Known rows, with every way that one mark hangs from another:
U{B{K{C{F}}} D P}: [ 0.998 -0.605 -0.651  0.327  0.428  6.180  0.838  0.858 -1.164  0.257
  0.143 -1.121 -0.911 -0.804 -0.445  2.773 -0.298  0.927 -1.016 -0.193
 -1.663 -1.188 -0.193]
K{B C{U}}: [ 1.337  0.452  1.474  0.107  1.625  2.654  2.979 -0.217  0.150 -0.038
 -0.114  2.587  0.513  0.183 -5.050 -1.387 -0.657 -1.310  0.047  0.364
  2.667 -1.019  0.922]
T{U}: [-0.525  0.172 -0.014 -0.043 -3.144 -7.685 -0.215 -0.345  0.719  0.008
 -1.140  3.157 -0.196  0.337  2.828  0.792 -0.223  0.800  0.906  0.338
  0.222  0.479 -0.698]
F{C{U{B{K} P Q}}}: [ 0.085  0.165  0.331 -1.025  1.157  2.433 -0.603 -0.574  0.010 -0.376
  0.122 -1.068  0.675 -0.237 -1.261 -3.391 -0.191  0.343 -0.523  0.111
 -0.188 -1.253  2.709]
U{B}: [-0.217 -0.162 -0.459  0.333  1.690 -1.451 -0.725 -0.232  0.634 -0.473
 -0.725  1.111 -0.292  0.192 -1.336  0.786  0.099 -0.241  0.372  0.369
 -0.074 -0.314 -0.361]
C{F U{D P}}: [-1.385  0.117 -0.578 -0.276  0.004 -1.939 -1.281 -0.332 -0.896  0.854
  0.029  1.716 -0.085 -0.228  3.295  0.383  1.067 -0.985 -0.143 -0.391
 -2.106 -1.436 -1.086]
U{B{K{C}} D P Q}: [ 1.031 -0.527 -0.959  0.468  0.480  7.571  0.838  1.242 -1.078 -0.259
  0.362 -6.952 -0.318 -1.005 -1.073  3.057 -0.488  0.225 -1.471 -0.019
 -1.474 -0.951 -0.264]
K{B C{F}}: [ 1.780  0.410  1.687  0.214  1.932 -2.279  3.523 -0.224  0.201  0.496
 -0.218  2.451 -1.852  0.233 -4.280 -0.480  0.478 -0.703 -0.033 -0.367
  2.399 -1.027  0.765]
K{B C{U{D P Q}}}: [ 1.527  0.136  0.862  0.457  0.975  5.593  3.441  0.321 -0.845  0.021
  0.434 -1.095  0.646 -0.335 -4.795 -0.052 -0.534 -2.104 -0.762  0.248
  1.431 -1.189  0.667]
K{B}: [ 0.471  0.029  0.148 -0.150  1.755 -4.116  1.947 -1.025  0.113 -0.250
 -1.121  2.848 -0.494  0.157 -3.179  0.885  0.056  0.116  0.780  0.269
  0.525 -0.328  0.368]
K{B C{U{P}}}: [ 1.300  0.168  1.338 -0.310  1.513  5.823  3.758 -0.002 -0.346  0.052
  0.185  2.887  0.614 -0.186 -4.914 -1.665 -0.557 -1.487 -0.424  0.313
  2.723 -1.231  0.843]
C{F U{B P Q}}: [-1.773  0.020 -0.706 -0.729  0.590  3.623 -1.046 -0.017  0.124  0.355
  0.210 -2.254 -0.023 -0.226  0.163 -1.829  1.628 -1.299 -0.537 -0.539
 -0.253 -1.756 -1.234]
K{C{F U}}: [ 0.368  0.725  1.413 -0.091  1.636 -3.033  0.214  0.165  0.481  0.569
  0.153  2.727 -0.509  0.373  0.719 -1.792  0.264 -1.097 -0.031 -0.178
  2.013 -1.091  0.153]
F{C{U{B}}}: [ 0.141  0.354  0.667 -0.205  1.266 -1.536 -1.207 -0.953  0.309 -0.395
 -0.112  1.713  0.617  0.369 -1.448 -3.202 -0.245 -0.401  0.067  0.289
 -0.366 -0.917  2.728]
C{F U{P}}: [-1.670  0.218 -0.169 -1.264  0.795 -1.262 -0.939 -0.526 -0.098  0.768
 -0.157  3.368 -0.060 -0.118  2.885 -1.886  1.296 -0.600  0.047 -0.458
 -0.150 -1.525 -0.894]
B{K{C{U{Q}}}}: [ 0.646  0.695  0.802 -1.260  1.799 -1.469 -0.418  0.050  0.853 -0.160
 -0.694  0.376 -0.222 -0.204  1.335 -0.692 -0.931  2.573  0.314  0.049
  1.852 -0.653  0.723]
C{F U{Q}}: [-1.732  0.675 -0.193 -0.605  0.888 -5.576 -2.117 -0.573  0.618  0.426
 -0.370 -1.284 -0.279  0.250  2.376 -1.417  1.385 -0.758  0.353 -0.527
 -0.216 -1.209 -0.902]
K{C{F U{B D}}}: [ 0.578  0.535  0.970  0.953  0.965 -0.197 -0.155  0.440  0.071  0.525
  0.291  0.581 -0.448  0.303 -0.548 -0.259  0.096 -1.540 -0.324 -0.178
  0.563 -1.254 -0.052]
T{U{B{K} Q} W{P}}: [-0.306 -1.019 -0.910  0.548 -4.144  0.130 -0.620  0.269  0.936 -0.888
  1.124 -2.419  0.173  0.711  0.513  0.517 -0.215  2.790  1.450 -0.107
 -0.110  5.246 -0.916]
U{B D}: [ 0.251 -0.283 -1.046  1.886  0.537 -2.370 -1.183  0.040 -0.451 -0.297
 -0.564 -1.235 -0.255  0.064 -0.704  4.022 -0.305 -0.813  0.178  0.414
 -2.813 -0.198 -0.581]
T{U{B{K} D} W{P}}: [ 0.088 -1.200 -1.084  1.516 -4.969 -0.770 -0.939  0.195  0.095 -0.568
  1.010  0.102  0.221  0.714  1.314  2.680 -0.693  2.855  1.659  0.015
 -2.123  5.368 -0.931]
W{D P}: [-0.254 -0.444 -0.483 -1.157  3.166 -6.097 -0.761 -0.492  0.566 -1.356
  1.709  2.964  0.159  1.061  1.522  2.853  0.066  0.099  2.127  0.540
  0.468  0.146 -1.056]
T{U{B{K{C}} Q} W}: [ 0.203 -0.463 -0.185  1.054 -4.023 -0.472 -0.038  0.484  0.871 -0.269
 -0.619 -2.563 -0.377  0.244  0.010  0.704 -0.747  2.495  0.232 -0.128
  1.071  5.338 -0.396]
T{U{B} W{D P}}: [-0.448 -1.098 -0.739  0.767 -3.216 -1.453 -0.402  0.002  0.756 -1.020
  1.019  1.776  0.314  1.105  0.212  2.367 -0.380  1.427  1.677  0.246
  0.400  5.681 -1.355]

Rows:
[ 0.344  0.079  0.072  0.159  0.589  1.367 -0.709 -0.400 -0.680 -0.318
  0.488 -1.976  0.847 -0.108 -1.228 -1.794 -0.162 -1.182 -0.778  0.278
 -1.581 -1.103  2.376] | F{C{U{B D P Q}}}
[ 0.438  0.756  1.001 -1.352  1.676 -2.831 -0.548 -0.124  0.837  0.258
 -0.726  2.354 -0.987 -0.072  1.943 -1.006 -0.387  2.927  0.485 -0.370
  1.579 -0.954  0.602] | B{K{C{F U}}}
[-0.946 -0.023 -1.026 -0.013  0.245  0.744 -1.068  0.045 -0.926 -0.072
  0.145 -2.191  1.590 -0.454  2.212  0.904 -0.100 -1.620 -0.430  0.373
 -1.683 -0.807 -0.770] | C{U{D P Q}}
[ 0.131  0.121  0.477 -0.628  1.182  1.688 -0.383 -0.760 -0.178 -0.284
  0.271  2.062  0.804 -0.005 -1.294 -3.416 -0.153 -0.558 -0.405  0.261
 -0.282 -1.184  2.615] | F{C{U{B P}}}
[ 0.031  0.152  0.406 -0.594  1.178  1.890 -0.421 -0.575 -0.126 -0.374
  0.382 -0.817  0.854 -0.071 -1.566 -3.382  0.003 -0.862 -0.633  0.243
 -0.207 -1.174  2.571] | F{C{U{B P Q}}}
[-0.004 -1.007 -0.805  1.632 -4.799 -6.305 -0.681 -0.010 -0.286 -0.356
  1.217  1.730  0.422  0.906  3.193  2.704 -0.504  1.349  1.723  0.127
 -2.031  5.635 -1.020] | T{U{D} W{P}}
[-1.695 -0.004 -0.486 -0.829  0.604  3.330 -0.975 -0.262  0.140  0.516
 -0.019  1.978 -0.025 -0.151  0.501 -1.897  1.413 -0.833 -0.153 -0.441
 -0.348 -1.778 -1.059] | C{F U{B P}}
[ 1.047  0.527  1.606 -0.019  1.439  0.883  2.803 -0.288  0.228  0.476
 -0.085  2.455 -0.707  0.244 -4.444 -1.740  0.352 -1.213  0.001 -0.349
  2.394 -1.387  0.617] | K{B C{F U}}
[ 0.597  0.503  0.665 -1.129  1.190 -0.856 -0.155  0.123  0.111  0.404
 -0.455  1.722 -0.849 -0.337  2.238 -0.125 -0.486  2.569  0.052 -0.421
  0.759 -1.054  0.476] | B{K{C{F U{D P}}}}
[-1.251  0.311 -0.706 -0.663  0.985  2.318 -2.106 -0.227  0.955 -0.608
 -0.674 -2.720  1.132 -0.066 -0.431 -0.928 -0.149  0.517  0.317  0.189
  0.063 -0.882 -0.373] | C{U{B{K} Q}}
[ 0.606  0.380  0.999  0.230  0.969 -0.304  0.611  0.490 -0.544  0.795
  0.596  1.910 -0.308 -0.016  1.126 -0.522  0.120 -1.568 -0.620 -0.220
  0.735 -1.338 -0.063] | K{C{F U{D P}}}
[ 0.804  0.129  0.472  0.664  1.068  4.837  0.743  0.928 -0.343  0.021
  0.706 -1.841  0.847 -0.198 -1.175 -0.124 -0.645 -2.220 -0.935  0.360
  0.925 -1.008 -0.018] | K{C{U{B D P Q}}}
[ 0.238  0.363  0.911 -0.166  1.419  3.635  0.848  0.720  0.216  0.464
  0.713 -0.844 -0.254 -0.072 -0.985 -1.977  0.516 -1.793 -0.903 -0.233
  2.027 -1.514 -0.206] | K{C{F U{B P Q}}}
[-1.602  0.373 -0.263 -0.233  0.729 -1.268 -2.123 -0.562  0.804  0.364
 -0.555  1.493 -0.273  0.345  0.341 -1.540  1.327 -0.561  0.464 -0.414
 -0.443 -1.416 -0.878] | C{F U{B}}
[-1.207  0.245 -0.488 -0.698  1.061  1.999 -1.930 -0.480  0.842 -0.433
 -0.887  1.380  1.131  0.005 -0.076 -1.036 -0.376  1.002  0.700  0.337
  0.045 -0.896 -0.203] | C{U{B{K}}}
[ 1.016  0.358  1.307 -0.390  1.295  4.310  3.501  0.109 -0.182  0.493
  0.411 -0.086 -0.476 -0.152 -4.512 -1.967  0.587 -1.706 -0.698 -0.371
  2.528 -1.691  0.462] | K{B C{F U{P Q}}}
[ 0.345  0.242  0.310 -0.235  0.708 -1.800 -0.627 -0.588 -0.813 -0.141
  0.456 -0.957  0.792 -0.114  0.402 -1.858 -0.283 -0.982 -0.603  0.222
 -1.469 -0.935  2.571] | F{C{U{D P Q}}}
[ 0.750  0.403  0.404 -1.061  1.367  0.432 -0.073  0.324  0.092 -0.068
 -0.407 -0.188 -0.038 -0.463  1.691  0.204 -1.046  2.248 -0.064  0.063
  0.931 -0.806  0.612] | B{K{C{U{D P Q}}}}
[-0.344 -0.081 -0.879  1.516 -4.110 -3.409 -0.705  0.321  0.182 -0.248
 -0.743 -4.024 -0.118  0.092  0.682  3.063 -0.126 -0.374  0.171  0.215
 -1.873  0.290 -1.181] | T{U{B D Q}}
[ 0.869  0.117 -0.564  1.301  0.581  0.126 -0.913  0.740 -0.132 -0.210
 -0.246 -7.732 -1.225 -0.301 -1.081  3.442 -0.103  0.637 -0.514 -0.321
 -1.772 -0.678 -0.199] | U{B{K{C{F}}} D Q}
[ 0.539 -0.438 -0.040 -1.215  1.580  7.181  1.412  0.579 -0.032  0.069
 -0.039  1.160 -0.957 -0.722 -1.044 -0.402  0.072  1.506 -0.781 -0.189
  1.124 -1.312 -0.026] | U{B{K{C{F}}} P}
[-0.397 -0.371 -0.421  0.929 -3.929 -7.215 -0.384 -0.013  0.507 -0.085
 -0.637 -0.809 -0.121  0.457  2.497  1.102 -0.389  1.348  0.557  0.052
  0.406  5.793 -0.721] | T{U{Q} W}
[-1.337 -0.115 -0.889  0.147 -0.210  2.642 -1.349 -0.077 -0.669  0.603
  0.146  0.298  0.004 -0.250  1.006  0.329  1.105 -1.276 -0.347 -0.431
 -2.228 -1.658 -1.168] | C{F U{B D P}}
[-0.215 -0.274 -0.595  0.456 -4.008 -3.753  0.606  0.126 -0.758  0.287
 -0.550  2.004  0.062 -0.185  3.513  2.610 -0.387  0.146  0.095  0.331
 -1.654  0.195 -1.006] | T{U{D P}}
[-1.433 -0.084 -1.099  0.251 -0.226  2.964 -1.477  0.157 -0.677  0.494
  0.312 -3.830 -0.007 -0.318  0.706  0.402  1.387 -1.705 -0.656 -0.530
 -2.240 -1.615 -1.330] | C{F U{B D P Q}}
[ 0.179 -0.446 -1.271  0.456  0.569 -2.029  0.277  0.505 -1.603  0.023
  0.318 -4.488  0.024 -0.683  2.478  3.601  0.068 -1.459 -0.995  0.296
 -2.434 -0.354 -0.767] | U{D P Q}
[-0.373 -0.781 -0.650  0.382 -4.093 -2.657  0.696  0.302 -0.132  0.066
 -0.239 -0.366  0.158 -0.005  2.732  0.673 -0.266  1.077 -0.115  0.051
  0.558  5.425 -0.898] | T{U{P Q} W}
[ 0.755  0.590  0.540 -0.715  1.394 -1.783 -0.594  0.120  0.428 -0.107
 -0.590 -0.453 -0.153 -0.226  1.537  0.368 -1.076  2.398  0.237  0.054
  0.844 -0.612  0.689] | B{K{C{U{D Q}}}}
[-0.324 -1.080 -0.669  0.716 -4.249  1.709  0.813  0.271 -0.050  0.009
 -0.298  2.371  0.189  0.099  0.678  0.559 -0.358  1.290 -0.030  0.188
  0.340  5.224 -0.853] | T{U{B P} W}
